Every row comes from one small tree of marks. The marks that hang from a mark follow it in brackets, in alphabetical order. Every link used is in the known rows. Which tree was each row made from?
Known rows:
tadenil{nudib tozop ziris}: 2.655; 1.671; -3.008; 1.615; -0.685; -1.551; -2.274; -1.584; 0.263; -2.268; 1.216; -0.277; 1.735; 0.138; -1.190; -1.758; 0.217; -1.281; -2.893; 0.579
tozop{tadenil}: 0.725; -1.201; 1.987; 0.600; -1.706; -0.073; 1.868; 0.683; -0.625; -0.878; 0.638; -1.117; 0.544; -1.158; -0.930; 0.290; -0.789; -1.047; -0.413; 1.562
tadenil{nudib tozop}: 2.999; 1.690; -4.084; -0.361; -2.809; -1.408; -0.876; 0.431; -0.056; -0.089; 0.307; -0.126; 1.272; 1.426; -0.696; -2.640; 1.048; -1.030; -0.984; 0.180
tadenil{nudib{nuvuvun{nedofe}} tozop ziris}: 3.475; 1.801; -3.516; 2.101; -0.973; -2.400; -2.820; -2.107; 1.595; -1.513; 0.910; -0.569; 3.382; 0.928; -1.245; -2.703; 0.584; -1.584; -3.937; 1.486
tadenil{nudib{lome nuvuvun} tozop ziris}: 3.713; -0.037; -3.333; 3.746; -2.264; -1.784; -4.838; -0.250; 0.617; -3.339; 2.023; 1.209; 2.225; 1.086; -2.173; -1.705; 1.305; -2.899; -4.812; -0.034
nedofe{lome nuvuvun}: 2.058; 3.638; 2.038; -0.230; 1.670; -0.757; 0.160; 0.862; 0.954; -2.979; -1.243; 3.772; 0.572; 1.957; 1.255; -0.739; 0.984; -0.397; -2.295; 0.561
nuvuvun{nedofe nudib{tadenil{tozop ziris}}}: 1.537; -1.189; -3.308; 3.557; 1.615; -1.097; 0.391; -2.089; -1.216; -3.379; -0.164; 0.461; 3.813; -0.441; 0.105; -3.160; 0.145; -1.003; -3.659; 0.957
lome{nedofe{nuvuvun}}: 1.745; 3.651; 0.171; -1.833; 1.118; -0.916; 2.488; -1.288; 0.937; -0.318; -1.746; 0.866; 1.139; 1.883; 1.193; -1.701; 0.277; 0.865; -1.475; 1.105
tadenil{nudib{nuvuvun} tozop ziris}: 4.337; 1.416; -2.575; 1.836; -2.054; -2.441; -4.334; 0.249; 1.453; -1.098; 1.541; -0.526; 1.791; 0.890; -2.608; -1.994; 1.213; -1.590; -3.188; 0.011
lome{nedofe{nuvuvun{nudib{tadenil}}}}: 2.927; 0.927; -1.312; -0.878; 0.649; -1.719; 3.036; 0.946; -0.556; -0.250; -2.404; 1.114; 1.520; 1.686; 0.008; -3.567; 1.938; 1.076; -1.257; -0.491
tadenil{ziris}: -0.396; 0.088; 1.082; 1.935; 2.116; -0.097; -1.229; -1.979; 0.268; -2.227; 0.869; -0.325; 0.367; -1.392; -0.484; 0.802; -0.755; -0.246; -1.725; 0.314
nudib{nuvuvun{nedofe} tadenil{tozop ziris}}: 2.044; -0.642; -1.364; 3.778; 2.060; -1.535; -1.384; -1.974; 0.286; -2.679; 0.380; 0.167; 3.692; -0.200; 0.456; -1.876; -0.635; -2.181; -4.568; 1.808
nudib{tadenil}: -0.065; -2.287; -0.255; 1.000; 1.501; -0.283; 1.466; 1.090; -1.763; -0.467; -1.009; 0.066; 0.405; -0.668; 0.490; -0.821; 0.392; -0.489; 0.161; -0.541
lome{nedofe}: 0.480; 0.894; -0.865; -1.849; 0.337; -0.831; 1.698; -1.378; 0.912; 0.279; -1.629; -1.000; 1.224; 1.508; -0.070; -1.101; -0.586; 1.713; -0.583; 0.778
lome{nedofe{nuvuvun{nudib}}}: 3.042; 2.685; -1.088; -1.486; -0.444; -1.407; 1.974; 0.298; 0.703; -0.009; -1.625; 0.981; 1.198; 2.011; -0.374; -2.881; 1.637; 1.382; -1.317; -0.144
nedofe{lome nuvuvun{nudib{tadenil{ziris}}}}: 3.057; 0.824; 1.161; 2.175; 2.563; -1.587; -0.132; 1.766; -0.414; -4.419; -1.302; 3.581; 1.371; 0.806; -0.411; -2.327; 2.406; -0.505; -3.355; -1.153
tadenil{nudib}: 1.451; 0.062; -2.489; -0.961; -1.788; -1.190; 0.447; 1.222; -0.321; 1.260; -0.521; -0.630; 0.387; 0.608; -1.121; -1.941; 1.821; 0.196; 1.015; -0.689
nudib{lome{nedofe{nuvuvun}}}: 0.944; 1.518; -0.649; 0.568; 0.946; -0.258; 1.435; -1.745; -0.174; -2.796; -1.070; 2.820; 1.458; 1.998; 1.549; -1.293; 0.448; -0.393; -3.066; 0.999
nudib{lome}: -0.537; -1.614; -0.751; 2.178; -0.107; 0.647; -0.723; -0.612; -0.945; -2.461; 0.537; 1.945; 0.460; 0.343; 0.559; 0.337; 0.153; -1.357; -1.572; -0.039
nuvuvun{nedofe{lome}}: -0.478; 1.085; -0.455; -0.024; 2.092; -0.400; 1.111; -2.158; 0.962; -2.368; -1.708; 1.273; 2.724; 1.491; 1.624; -1.124; -0.669; 0.468; -2.072; 2.085
lome{nedofe{nuvuvun{nudib{tadenil{ziris}}}}}: 2.654; 0.994; -0.575; 0.561; 2.062; -1.738; 2.145; -0.536; -0.344; -1.820; -1.591; 0.895; 1.791; 0.735; -0.323; -3.040; 1.434; 0.884; -2.500; -0.332
nudib{lome{nedofe} nuvuvun tadenil{tozop}}: 2.830; -2.033; -2.859; 2.242; -0.922; -1.634; -1.214; 0.624; -0.270; -2.429; -0.847; 1.496; 2.968; 2.496; -0.356; -2.422; 0.407; -1.675; -4.292; 0.414

Which tree is each row?
1.548; -1.310; -1.190; 0.772; -1.553; -1.049; -1.507; 0.140; 1.172; -0.611; -0.602; 0.934; 1.712; 2.327; -1.224; -0.930; 0.631; -0.244; -2.637; 0.050 => nudib{lome{nedofe} nuvuvun}
2.412; -1.105; -1.169; 2.826; 0.274; -0.484; 1.137; 2.250; -2.436; -2.630; -0.411; 3.954; 0.658; 0.633; 0.481; -2.558; 2.954; -1.848; -2.010; -1.338 => nedofe{nuvuvun{nudib{lome tadenil}}}
0.098; -1.932; -3.342; 2.650; -0.655; -0.074; 0.458; -1.300; -1.061; -2.263; -0.181; 2.080; 2.928; 0.899; 0.243; -2.217; 1.262; -0.634; -2.123; 0.263 => nuvuvun{nedofe nudib{lome}}
2.085; 0.110; -3.684; 3.592; -0.756; -1.024; -3.018; -1.969; -0.646; -4.383; 1.738; 1.387; 2.169; 0.499; -0.683; -1.497; 0.444; -2.411; -4.316; 0.550 => tadenil{nudib{lome} tozop ziris}
1.599; -1.894; -0.621; 1.937; -1.176; -1.342; 1.678; -1.584; -0.703; -3.335; 0.284; -1.091; 2.561; -0.427; -1.981; -1.280; -0.092; -0.875; -3.145; 1.856 => tozop{tadenil{nudib{lome{nedofe}} ziris}}
1.789; -3.120; -2.897; 5.231; 0.064; -0.626; -2.109; 0.053; -2.279; -4.982; 1.081; 2.188; 2.183; -0.183; -1.227; -1.855; 1.083; -2.302; -4.206; -0.923 => nuvuvun{nudib{lome tadenil{tozop ziris}}}
2.780; -2.816; 0.532; 3.350; -2.764; -1.381; -1.480; 1.073; -0.319; -2.639; 1.708; -0.423; 1.634; -0.897; -3.262; -0.760; 1.136; -2.564; -3.001; 0.664 => tozop{tadenil{nudib{lome nuvuvun} ziris}}
0.795; -2.063; -1.431; 2.850; 2.994; -1.463; 1.028; -0.880; -0.583; -4.214; -1.825; 1.384; 3.584; 0.277; -0.307; -2.724; 0.890; 0.412; -3.218; 0.127 => nuvuvun{nedofe{lome} nudib{tadenil{ziris}}}
-1.036; -3.983; -0.222; 4.918; 3.235; 0.258; -0.482; -1.333; -2.446; -4.875; 0.332; 1.864; 1.267; -1.623; 0.406; 0.204; -0.050; -1.994; -3.098; -0.165 => nudib{lome tadenil{ziris}}
2.398; -2.617; -4.611; 2.185; -1.418; -1.256; 0.368; 0.772; -1.719; -2.839; -0.902; 1.659; 2.893; 1.982; -0.860; -3.391; 1.177; -0.696; -3.367; -0.700 => nuvuvun{nudib{lome{nedofe} tadenil{tozop}}}
3.338; -0.807; -0.108; -0.124; -3.098; -2.283; 1.151; 1.800; 1.012; -0.516; -0.909; -0.618; 3.068; 1.206; -2.024; -2.476; 1.154; -0.895; -1.654; 1.830 => tozop{tadenil{nudib{nuvuvun{nedofe{lome}}}}}
4.065; 2.235; -2.561; -0.418; -0.069; -1.913; 2.127; 0.494; -0.374; -1.115; -1.700; 1.459; 2.343; 2.390; 0.321; -4.027; 1.319; 0.159; -2.738; 0.113 => lome{nedofe{nuvuvun{nudib{tadenil{tozop}}}}}
2.170; -3.213; -3.766; 3.627; -1.615; -0.588; -1.074; 1.808; -2.383; -3.115; 0.452; 2.497; 1.868; 0.901; -0.731; -2.632; 1.681; -2.070; -2.724; -1.265 => nuvuvun{nudib{lome tadenil{tozop}}}
0.674; -4.616; -1.743; 4.673; 0.919; -0.416; -0.993; 0.715; -2.379; -3.901; 0.431; 1.880; 1.346; -0.999; -1.570; -1.383; 1.786; -1.311; -2.534; -1.871 => nuvuvun{nudib{lome tadenil{ziris}}}
1.358; -2.702; 1.097; 2.833; 1.676; -1.367; -1.910; 1.172; -0.102; -1.056; 0.171; -0.360; 0.800; -1.244; -1.452; -0.366; 0.810; -1.104; -1.883; -0.884 => nudib{nuvuvun tadenil{ziris}}
1.249; -4.093; -3.331; 1.691; -0.548; -1.059; 1.456; 1.270; -1.897; -1.754; -1.694; 1.233; 2.150; 1.303; -1.160; -2.909; 1.822; 0.230; -1.712; -1.376 => nuvuvun{nudib{lome{nedofe} tadenil}}
1.062; -3.621; -0.379; 3.362; 1.925; -1.511; -1.112; -0.593; -0.175; -3.074; -0.647; 0.658; 2.240; 0.563; -1.152; -1.076; 0.419; -0.848; -3.991; -0.143 => nudib{lome{nedofe} nuvuvun tadenil{ziris}}
1.172; -0.085; -1.913; 0.410; 0.020; -1.096; 0.586; -0.191; 0.650; -1.820; -1.497; 1.470; 3.178; 1.933; -0.313; -2.633; 1.051; 0.931; -1.850; 0.371 => nuvuvun{nedofe{lome} nudib}
2.355; 0.904; -4.570; 2.097; -0.503; -1.653; -1.554; -3.222; 0.162; -4.276; 0.373; 0.606; 3.211; 1.551; -0.864; -2.417; -0.060; -1.023; -4.781; 1.224 => tadenil{nudib{lome{nedofe}} tozop ziris}
0.353; -1.490; -1.301; 2.615; -0.479; -0.262; -1.403; -1.103; 0.480; -1.564; 0.128; 1.893; 2.373; 1.194; 0.361; -0.863; 0.571; -1.581; -2.901; 1.200 => nudib{lome nuvuvun{nedofe}}
2.871; -1.195; -3.638; -0.394; -3.044; -2.218; -1.080; 1.364; 0.794; 0.567; -1.128; 0.258; 1.862; 2.672; -2.179; -2.796; 2.429; 0.111; -1.403; -0.656 => tadenil{nudib{lome{nedofe} nuvuvun}}
0.510; -0.791; 0.108; 3.226; 4.280; -0.605; 1.830; -2.479; -1.571; -4.990; -1.174; 2.584; 2.102; 0.165; 1.492; -1.196; 0.205; -1.029; -4.448; 0.896 => nudib{lome{nedofe{nuvuvun}} tadenil{ziris}}
0.899; -0.712; -0.816; 3.271; 2.476; -0.646; -0.748; -1.494; -1.161; -3.494; 0.666; 0.200; 1.652; -0.987; 0.343; -0.673; -1.027; -1.714; -3.289; 0.556 => nudib{tadenil{tozop ziris}}
4.330; 0.538; -5.011; 0.383; -4.160; -2.452; -2.339; 0.672; 1.118; -0.684; -0.279; 0.714; 2.899; 3.719; -1.845; -3.383; 1.596; -1.175; -3.496; 0.232 => tadenil{nudib{lome{nedofe} nuvuvun} tozop}
3.195; -1.583; 1.176; 1.657; -2.654; -1.981; -0.812; 1.438; 0.460; -0.722; 1.334; -1.954; 1.131; -1.220; -3.640; -0.915; 0.974; -1.585; -1.563; 0.634 => tozop{tadenil{nudib{nuvuvun} ziris}}
0.364; -2.427; -1.456; 5.493; 2.345; -0.002; -1.571; -2.133; -2.079; -6.046; 1.166; 2.300; 2.327; -0.704; 0.817; -0.338; -0.848; -3.129; -4.954; 0.604 => nudib{lome tadenil{tozop ziris}}
1.196; -1.879; -2.955; 0.791; -1.846; -0.810; 0.064; 0.269; -0.368; -1.335; -0.751; 1.109; 1.776; 1.856; -1.637; -2.137; 1.460; 0.716; -1.862; -1.084 => nuvuvun{nudib{lome{nedofe}}}
2.201; -1.977; -1.756; 3.078; -1.302; -1.585; -3.552; 0.494; 0.304; -1.928; 1.152; 0.668; 1.106; 0.271; -2.589; -1.071; 2.107; -1.594; -2.596; -0.930 => tadenil{nudib{lome nuvuvun} ziris}
2.140; -2.771; -1.199; 5.663; 0.764; -1.011; -3.839; -0.076; -0.807; -4.679; 1.490; 2.229; 2.070; 0.003; -0.767; -0.569; 0.206; -3.549; -5.340; 0.053 => nudib{lome nuvuvun tadenil{tozop ziris}}
1.025; -1.791; 0.801; 2.889; 3.514; -1.818; -0.908; -0.710; 0.774; -3.236; -1.443; 0.925; 3.158; 0.225; -0.038; -1.448; 0.163; -0.626; -3.813; 1.008 => nudib{nuvuvun{nedofe{lome}} tadenil{ziris}}
1.760; -1.282; 0.740; 1.423; -1.385; -1.205; 1.103; -0.072; -0.649; -1.806; 0.958; -1.851; 1.241; -1.657; -2.344; -0.787; 0.144; -1.094; -1.232; 1.350 => tozop{tadenil{nudib ziris}}
2.491; -1.185; -2.549; 1.710; -0.956; -2.207; -2.214; -0.747; 1.067; -1.717; -0.073; -0.166; 2.160; 1.389; -2.680; -1.930; 1.742; -0.212; -3.069; -0.419 => tadenil{nudib{lome{nedofe} nuvuvun} ziris}
3.842; 3.115; -4.659; 0.263; -1.846; -1.656; 0.405; -1.046; -0.069; -2.506; -0.665; 2.412; 2.600; 3.330; 0.684; -3.708; 1.374; -1.328; -3.670; 1.282 => tadenil{nudib{lome{nedofe{nuvuvun}}} tozop}
1.152; -2.525; 0.044; 3.263; -1.359; -0.731; 0.520; -0.670; -1.459; -3.761; 1.279; -0.439; 1.698; -1.536; -1.992; -0.512; 0.305; -2.230; -2.509; 1.263 => tozop{tadenil{nudib{lome} ziris}}
